Every row comes from one small tree of marks. Brackets hold a mark, then the marks that hang from it, in alphabetical order. Every link used is in the known rows. Which tree was each row made from?
Known rows
{kovek {doti {zufub {gamu zodeke}}} reloz}: [ -2  -9  11   2  -2   4 -13 -15   3   4   7   2   9  -1  -3  -3  14   4
 -10  -2   0   8 -11 -11   3   0 -10  -1  -7   9   0  16  -5 -17  -5  -7
  11  33   1]
{dedu {zodeke gafoz gamu}}: [  2  13  16   2  10   3  -1   9 -15 -10   1  -1 -15  -1   0  -6  14  -8
   6  -5  19  13  -8  14  -2  11  -3  -3   1   2  -3  15  -6   7  -3   0
  -6 -28   4]
{fima {feker {kovek {doti zabo zufub} reloz} zunus}}: [ -1 -21 -12   2  -3  -4 -17  -8  28   1  -7  -8  13  -3   0  -9 -22   8
   2   6 -23 -11   0   3  11  -7  -1  -1  -3   0  -4   4   6 -21   1   0
   9   7  18]
{doti {zufub reloz}}: [  0   7   1   0  -1   4  -7 -10  10  11   0   1  -6  -8  -1   4   9   6
 -16   1  -5  11  -6   8  -4  -4   1  -4  -3  -7  -3  24   0 -10  -3   1
  -2  19 -19]
{dedu {zodeke {gamu {fima feker}}}}: [  2  13   3   4   5  -1  -5   8  -5 -13  -4   3  -8  -4   1  -5  10  -4
  13   2  11   6   6  10  -4   7  -6  -2  -1  10  -4   4  -7  11  -1  10
  -2  -5   1]
{barafod {lovu furet {zunus {feker {kovek {doti zabo}}}}}}: [ -2 -12   0   0 -11  -1  11  -3  -6   3  -4   0   0 -19  -1   6 -24  -4
 -14   3   0   1  30 -17  -4  -7  10   0   4  -3   2  -7   6   0  -2   1
   6 -14  -8]
{feker fima}: [ -1  12  -3   0   4   5   3   0   2   6  -4  -3  -4 -15  -5  18   2  -4
  -9  -6  -7   1   3  -1  -4   4  -4   4   0   3  -1  -4  -6  -1   6  -5
  -7 -11 -18]
{kovek doti}: [ -2   6  10  -1   3   6   7  -6   0  -7  10 -10   9  -7  -4  -3   6  -2
  -7  -7   4   8  -7  -7   3   6 -11  -5  -4   3  -3   6 -11  -1  -1  -5
   1   2 -10]
{zodeke dedu gafoz {gamu {fima {feker {zunus lovu}}}}}: [  0 -11  -4   0   6  -2 -12  14 -18  -7  -5   0  -9  17   5 -14   3   8
  14  -9   5 -11   6  13   8  17   1  -2  10  -6   0  -7  -1  12  -6   5
   9 -14  13]
{zodeke dedu {gamu fima}}: [  1   9  -1   2   4   6  -5  -1 -18  -1  -1   4  -2   3   4  -3  15   5
   2  -7  15 -15  -8  -4   0  18  -2  -4   3  -2   2   0 -20   8 -14   4
   1  -1 -10]
{zufub {doti kovek} {gamu {zodeke dedu gafoz}}}: [  1 -14  15  -2  -1  -3   6   4 -25  -4   2   1   5  29   4 -12  10   3
   6  -4  23   3 -17   2  -9   0  -8   1   6   9   0  -1   7  -5 -10  -6
   5  12   8]
{feker {kovek reloz} {zunus lovu}}: [ -2   3  -8  -1  -1  -3   6   2  13   9  -9  -6   4  -1  -5  20 -18   5
  -2   1 -16   9  -2   0   5  -9  -3   5  -2   3  -2   2  13 -14   3 -13
  -3 -12  24]
{fima {feker {kovek {doti zabo zufub}} zunus}}: [ -1 -15 -13   1   1  -2  -9  -5  28  -2  -9 -10  12  -5   1 -11 -19   7
   4   3 -19 -11   7   9   9  -7   4  -2  -2  -1  -7   2   5 -16   3   5
   7  -2  12]
{lovu barafod furet {zunus {feker kovek}}}: [ -1 -13   8   0  -6  -4  19  -2  -1   2   2  -4  -5 -13  -1  -9 -14 -16
   1   9 -11  14  13 -28   0 -12  20  12   0   2   4  -4  11  12   1  -6
  -2 -21   1]
{furet {lovu barafod {zunus feker}}}: [  1  -9   2  -3   0  -4  25   2   2   0   3   6  -5  -1  -2   8  -1  -8
  -8   5  -7  -2   2  -9   0  -3  15   5  -4  -1   2  10   6  18   7   5
  -3  -2 -18]
{zodeke gafoz {gamu fima}}: [  0   8   6   0   9   4  -5   0 -15  -4   2   2  -2   4   4  -7  20  -3
   9  -8   7  -4   6  12   4  18  -1  -8   4  -4   1  -2  -7  14  -5  -6
  -1  -6  -5]
{zodeke dedu gafoz {gamu {fima feker}}}: [  2 -14   1   1   6   0 -16   8 -24  -9   2   3  -8  18   8 -19  11   4
  15  -9  12 -14   7   7   7  23   0  -7   7 -13   4  -8 -11  14  -8   3
   5  -2  -4]
{gafoz {zodeke gamu}}: [  0  23  12   3   4   8   5   1  -6  -6   7 -10 -10  -2  -1  -7  24  -4
  -8  -1  22   9  -5  12  -3   9  -4  -5   0  -5  -2   6  -2  11 -11   4
  -5  -9 -10]
{gafoz {zodeke dedu {gamu {fima {feker {kovek reloz}}}}}}: [  0  -3  -5   4  -2   3 -14   6  -7  -4   7  -5  -7  14   5 -11   7   5
   5   5  18 -11   2  -4   3  13  -8  -3   2 -16   5 -10  -4   6 -10   5
   0  -2   2]
{gamu {fima {feker {kovek doti reloz}}} zodeke}: [  0  -5  -8   1  -3  -3 -10  -1   9  -3   1  -3  25   7  -2 -11  -4   3
  20   2  -2   7  26  -6   8  -2 -18  -1  -8   0   4 -20  -3   3   7  -4
   7  32   8]
{gafoz {zodeke dedu {gamu {fima {feker {kovek doti}}}}}}: [ -1  -1  -4   3   3   7  -9   5  -4 -11  12 -12  -2  12   5 -21   9   3
   4   1  23 -14   6  -8   4  15 -10  -7   3 -14   2 -13  -9   6  -7   9
   2 -11   1]
{zunus feker}: [  0   1   2  -2  -5   0   9  -2  -9   2   5   4  -5  -4  -3  12  -4   1
   4   1 -11   6   1   3  -5   3  -1  -4  -4   7   1   2   1  -3  -2  -8
  -7  -4 -25]
{furet {lovu barafod zunus}}: [  2  -1   7  -2   5  -2  25   1   8  -2   0   0   0  -4  -2   5   9 -11
 -14   0   2   2  -1  -8   3  -2  13   7  -4  -6  -1  14   1  23   5   8
  -2   6 -11]
{furet {lovu barafod {zunus {feker fima kovek}}}}: [  0 -12 -12  -3   3  -2  22   2  10   7  -4   4  -8  -5  -1  16 -15 -10
  -9   6 -13 -11  10 -18   0  -6  16  10  -1  -3   5  -3   8   7  18   2
 -10 -23 -13]
{fima {feker {kovek {reloz zufub}}}}: [  1 -12  -2   1  -5  -8 -13  -1   6  -5   1   0   0   9   2   6 -16   3
   8   6  -6   8  -5  -1   8  -8  -6   0  -8 -13   4  -1   2  -4   7  -2
  -6  22   2]
{zodeke dedu gafoz {gamu {fima {feker kovek zunus}}}}: [  1 -19  -9   1   7  -4 -16   9 -13  -5  -4  -1  -2  20   9 -18  -5   7
  21  -5   0 -18   7   4  12  16   1  -4   9 -12   3 -13  -3   8  -4   2
   3 -17  14]
{zunus {feker fima {kovek doti}} {lovu barafod furet}}: [ -5  -7  -6  -2  -1   7  16   3   7   4   3 -10  -7 -19  -7   9 -21 -10
  -5   4  -7   7  18 -26  -5  -9  10   9   1   7   2 -18   4 -18  15 -12
  -4 -50  11]
{gamu {fima {feker kovek}} zodeke}: [  2   4 -10   1   0  -3  -1   3   8   0  -8   1  19   6   0  -3   3   3
  23   1  -2  10  37   7   3  -4  -7   1  -7  -3   2 -22  -1  11   7   0
   1  27  -1]
{zunus {feker fima}}: [ -1   2  -8  -2  -2   2   4   0  -5   7   0   4 -10 -12  -4  21 -11   0
  -1   0 -17  -3   5  -2  -7   3  -2   2   0   9   2  -7   0  -8   7  -8
  -9 -19 -27]
{doti {kovek {reloz zufub}} zabo}: [  3   8   6   0 -12  -2  -7 -16   9  -1  -2   6  13  -2  -1  16  -5   4
  -6   3   2 -11 -42  20  -3 -10   2  -1  -5  -3  -2   7  -7 -17 -10   4
  -6  10   0]
{feker fima kovek {zunus {lovu barafod}}}: [ -3   9 -14  -2   7   0  12   6  24   9 -16 -11  -2 -16  -6  24 -16  -5
  -4  -1 -20   0   3  -7   1 -11   7  13   3   5  -4  -9   9  -7  17  -5
  -8 -33  26]
{dedu {zodeke gamu}}: [  2  22  11   3   7   3   4   4  -9  -8  -3   0 -12  -8  -1   0  11  -6
   0  -2  18  12 -12   9  -6   6  -4  -1  -2  11  -5  16  -9   4  -6   5
  -7 -20   0]
{zufub doti {gamu zodeke}}: [ -1   8  11  -3   1   0  11   2 -14   0   3   1   6  10  -1  -7  10  -1
   0   0  12  19   0  -4  -9  -7 -14   2   0  19  -1   6   6   4  -6  -8
   6  40   0]
{reloz {kovek doti} {zufub gamu}}: [  0   7  12  -1  -2   0  -2 -10  -9  -6  22  13   8   5   0   5   5  -5
  -5   2   9  -3 -43 -16   3 -12 -14  -6  -4   3   4   2 -10  -2   9   2
  -5  23  -2]
{zunus lovu}: [  0  17   4  -2   2   5  15   4  -1   2  -4  -5  -6  -6  -5  19   9   0
 -10  -8   4  15   4  10  -5   1   2   0  -4   2  -4   5   2  -2   0  -5
  -4  -4  -6]
{lovu barafod zunus}: [  1   4  15  -2   2  -5  15  -3   6  -3   0  -6  -3 -12  -2  -4  10 -14
  -5  -3  -6  10 -11 -14   4  -4  11  10  -2   2  -2  13   3  25   0   2
   0  14   0]
{dedu {zodeke gafoz}}: [  2   9  17   0   5   1   4  11  -9  -7   5  -2 -10  -3  -4   5  11  -7
   5  -4   6  20  -2  11  -3   7  -6   0   0  -2  -3  14  -2   8   1  -3
  -6 -19  -3]

Write each row's tree
[  1 -15  -2   1   6  -4 -17  10 -18  -8  -2   1  -4  18   6 -21   3   7
  18  -7   1 -15   1   9  10  20  -2  -4  10  -8   1  -7  -6  16  -9   5
   8  -7   6] : {zodeke dedu gafoz {gamu {fima {feker zunus}}}}
[ -1   5   4  -4  -2   0  18   3  -1   0   2   1 -12  -8  -6  16   1  -4
   2   0  -9  11  -1   0  -6  -4  10   3  -4   8  -1   4   7  -1   5  -7
  -6  -6  -1] : {zunus feker {lovu barafod}}
[ -2  -2   3   1  -2  -3  10   1  15   6  -6 -10   7 -11  -7   8 -15  -5
  -3   7 -13  19   3 -14   4 -15   7  13   1   1  -2  -2  12  -7   1 -10
   0 -20  37] : {feker {kovek reloz} {zunus {lovu barafod furet}}}
[  0  10   7  -1  -8   4 -14 -14   6  -3  13   2  13  -7  -3   2  -8   3
 -10   1   0  -5 -37  -2   6  -3 -14  -4  -6  -3   0  13 -18  -9  -6  -1
   4  25  -1] : {kovek {doti zabo} {reloz zufub}}
[  2  21   3  -2  -4   5  -2 -12   3  -4  15   9  17  -7  -2   3  -1  -5
  -3   4   9 -11 -40   0   4 -12 -12  -7  -5  -4   0   3 -17   0   3   7
  -4  14  -3] : {reloz {kovek {doti zabo}} zufub}
[  1  -1   4   0   8   6 -10   3 -26  -3   4   3  -6  11   6 -10  18   3
   8 -11  15 -15  -3   2   5  24  -1  -6   7 -12   4  -2 -16  12 -12  -2
   2 -11  -6] : {zodeke dedu gafoz {gamu fima}}
[  2  12  -2   0  -6   1 -12 -14  10  19   3  17  -1  -9   2   2   5   3
 -24   3  -6 -15 -21  10  -8 -14   8  -9   2   1  -1  15   0 -23   0   6
  -1  24  -9] : {doti zabo {zufub gamu {reloz kovek}}}
[  0  -1  -2   0   8  -3  -7  11  -6  -8  -7  -1  -5   9   3 -11   5   2
  16  -7  -3  -1  14  22   7  11   1  -4   6   2  -2  -7   8  13   1   1
   6  -8  15] : {zodeke gafoz {gamu {fima {feker {zunus lovu}}}}}
[ -1  10  -2  -3 -10  -4  -1  -7   3   5   4   7  10   7   3  -5  -6   6
 -13   5   3 -15 -21   6 -18 -11  -8  -8   8  18  -2   4   8 -18  -5   0
   4  31   0] : {zufub {doti kovek zabo} {gamu fima} reloz}
[ -1 -16 -11  -3   5   0  20   0  13   3   3  -1  -2  -5  -2   8 -18 -11
 -10   5 -10 -14   6 -26   3  -4  10   7  -2   0   4  -3   4   3  20   1
  -5 -26  -9] : {furet {lovu barafod {zunus {feker fima {kovek doti}}}}}
[  2   4   8   3   8  -2 -10  13 -12 -14   0   2 -11   4   3 -12  12  -5
  18  -2  11   6  10  16   0  13  -5  -4   3   2  -2   3  -3  15   1   5
  -1 -14   4] : {dedu {zodeke gafoz {gamu {fima feker}}}}
[ -5   1  -7   0   6   5  12   4  22   3  -6 -19   8 -21  -9   5 -21  -9
  -9   1 -12   7   9 -24   3 -12   4  14   5   8  -4 -15   5 -11  14  -6
   1 -49  31] : {feker fima {kovek doti} {zunus {lovu barafod furet}}}
[  2  -4  -4   2   2   1 -11   4 -16  -7  -3   3  -4   9   6 -13   8   6
   9  -5  12 -15   1   0   3  17  -2  -5   2  -3   2  -7 -15  10 -10   8
   4   6  -8] : {zodeke dedu {gamu {fima feker}}}
[ -1  -9  16   0  -8  -4  18  -2  -7  -1   6  -2  -6 -16  -4 -11  -5 -16
  -2   6 -11  18   6 -23  -3  -8  17  13   0   7   2   3   9  19  -4  -2
   3 -11  -7] : {lovu barafod furet {zunus feker}}
[  0   7   5  -4  -5  -3  -1   5 -20   9   9   5   0  20   1 -17  -3   8
 -11   0  18  15 -15 -12 -11  -7 -20  -1   5  10   3  11   3  -3  -7  -3
   9  47  -2] : {zufub doti {gamu {zodeke dedu}} reloz}
[  1   1  -9   2   5  -1  -6   0   0  -6  -7   0   1   4   6  -9   2   0
  13  -1   5  -8  17   5   4   7   1  -6  -1   0   1 -12  -4   4   1   1
  -3   2   1] : {zodeke {gamu {fima {feker kovek}}}}
[  3  18  -7  -1  -5   5  -8 -14  15  18   0  11   3 -14  -1   3   5   2
 -17   4  -3 -11 -17  17  -6 -12   6  -7  -1  -5  -3  16  -3 -17  -2   7
  -3  18 -13] : {doti zabo {zufub {reloz kovek}}}
[  1 -15  -3   1  -2  -7  -6   1   6  -2  -2  -5   1   6   1   1 -14   1
   7   2  -8   6  11  -2   7  -2  -3  -1  -6  -7   3  -6   6  -8   6  -8
  -5  11   3] : {fima {feker {kovek reloz}}}
[ -2   9   4  -3  -4   1  -5   1 -19  -2   8  13   7  18   4   2  10   7
   7   5  14   5 -19 -11  -6  -6 -21   4   0   3   4   4  -9  16  -8   4
   8  54  -5] : {reloz {zufub doti {gamu fima {zodeke dedu}}}}
[ -1   1   5   1  -2   0 -10 -10   4  12   3   7 -10  -3   2   3   9   7
 -23  -1  -6   8 -11   2  -6  -4   4  -5  -1   1   0  24   3 -15  -1   0
   0  26 -17] : {doti {zufub gamu reloz}}
[  0   4   3   0  -3  -1  -8 -11   2  14   7  14  -6  -1   1   5  12   2
 -19   3  -4   1 -20  -2  -6 -11   1  -7   0   2   2  16   4 -16   5   1
  -4  24 -12] : {doti {zufub gamu {reloz kovek}}}
[ -2   1 -18  -2  -7   1  -3   1   3  12  -3   8 -16  -3  -3  39 -29   4
  -2   6 -14  -1  -5  -6  -4 -10  -1   5  -4   1   7  -8   8 -22  15 -13
 -12 -21  -2] : {zunus {feker fima {kovek {reloz zufub}}} lovu}
[ -1   1  -9   4   2   1  -8   9   0  -5   2  -8  -3  12   4 -14   3   6
   8   4   9 -11   5   2   4   9  -6  -1   6 -11   1 -12   0  12  -9  12
   1 -12   7] : {gafoz {zodeke dedu {gamu {fima {feker kovek zunus}}}}}
[ -3 -17 -12   1   4  -2  -1   2  23  -3 -11 -13   3   0  -1  -2 -14   7
   3   1 -14   4  13   5   8  -8   2   1  -3   1  -7   2  13 -15   9   2
   6  -9  19] : {fima {feker {kovek {doti zufub}} {zunus lovu}}}
[ -2  -4   2  -2  -5   3  21   4   1   4   0  -4  -8 -11  -5  10 -11  -8
   1   7  -4  19  19 -12  -6 -12  18   7  -2   1   2 -10  10 -10   5 -12
  -7 -33   9] : {zunus {feker kovek} {lovu barafod furet}}
[  2  -1   2  -1   2  -3  -7   8  -5  -5   0   3  14  10  -1 -12  15   1
  25  -5  -1  15  35  18   5   6  -9  -1  -2  -6   2 -18   0  23   4   0
   7  28  -6] : {gamu {fima feker} {zodeke gafoz}}
[ -2  -8  -6  -2  -2   2   8  -6  -1  -1   8  -4   3  -1  -1   5 -18   1
   5   2  -9  -1   3 -13   1   0  -5  -7  -5   4   3  -5   0 -16   6 -13
  -7 -19 -11] : {zunus {feker {kovek doti}}}
[ -1  -2  15   2  -6  -2  15   2 -13   0  -7  -2  -6 -18  -3  12   3  -7
 -18  -3   8  22  27 -12  -5  -3   7   6   4  -6  -1   2   6  21  -7   5
   6   6 -13] : {barafod {lovu furet zunus}}
[  1 -20  -3   4 -12  -5 -21 -17  17   4 -10  12   9  -1   4   8   7  10
  -5   4 -14 -28  -9  19  -6  -4  14  -3  -1   7  -3   2   4 -28  -8   6
   6  24   0] : {doti {kovek reloz} zabo {zufub {gamu {fima feker}}}}
[ -3  10 -17  -3   6   4   7   0  32   7 -11 -15  10 -22  -7  10 -24  -4
 -10  -3 -18 -15  -4  -8   3 -10   5   9   4   9  -7 -10   1 -17  15  -2
   0 -35  33] : {feker fima {kovek {doti zabo}} {zunus {lovu barafod}}}
[ -1  10  -4   3   1   3  -3  14  -5  -7   1  -7 -10   9   0  -8  12   7
   2   0  14  -5   3  11  -1  11  -5   1   7  -5  -2  -5   2  15 -11  15
   6 -10   6] : {gafoz {zodeke dedu {gamu {fima {feker {zunus lovu}}}}}}
[  1   7   2   4   0   5  -8   8 -11  -9   8  -6  -9  10   3 -15  20   3
   3   0  21  -8   3   5  -1  17  -7  -4   4 -12   2  -6  -8  18 -13  13
   2   0 -11] : {gafoz {zodeke dedu {gamu {fima feker}}}}
[  1 -11   6   3  -9   0 -12 -21  13   8  -9   9   4  -6   2  14   9   7
 -18   1  -6 -21 -27  17  -8  -6  16  -2  -2   8  -5  15   2 -35 -12   1
   1   8  -1] : {doti {kovek reloz} zabo {zufub gamu}}
[  3   2   5   2  -6   2  -3 -17  12   8 -16   9  12  -4   2   6  18   7
  -9  -2   3 -11 -11  29 -10 -10  18   0  -4   8  -7   7   0 -26 -11   8
   2  10  -2] : {doti kovek zabo {zufub {gamu zodeke}}}
[  1  10   7  -3  -2  -5 -10   1 -10   9  12  12   8  12   0  -8   9   4
  -2  -6  -1  15   9   5  -3   0 -11  -7   3   0   6  -3   1   6   6  -5
   5  38  -7] : {zufub {gamu fima {zodeke gafoz}} reloz}
[  1 -13  -4  -3   1  -4  26   1   8   3   0   4  -4   2   0  10 -11  -9
  -5   7  -9  -4   7 -14   2  -6  17   6  -4  -5   4   4   9  11  11   2
  -8 -11 -11] : {furet {lovu barafod {zunus {feker kovek}}}}
[  2 -15 -11  -1   2  -7 -11  12  -3   0  -6   0  17  21   2 -12  -6   9
  30  -2  -8   1  28   6  11   4  -8   4   3 -13   4 -23   1  15   3   2
   8   8  12] : {gamu {fima {feker kovek zunus}} {zodeke dedu gafoz}}
[ -1   5 -14   1   5  -3  -1   6   6  -4 -14  -2   1   4   3  -2  -5   4
  12  -1  -3  -5  16  11   4   2   2  -2   1   6  -3 -11   6   2   3   3
   1 -10  18] : {zodeke {gamu {fima {feker kovek {zunus lovu}}}}}
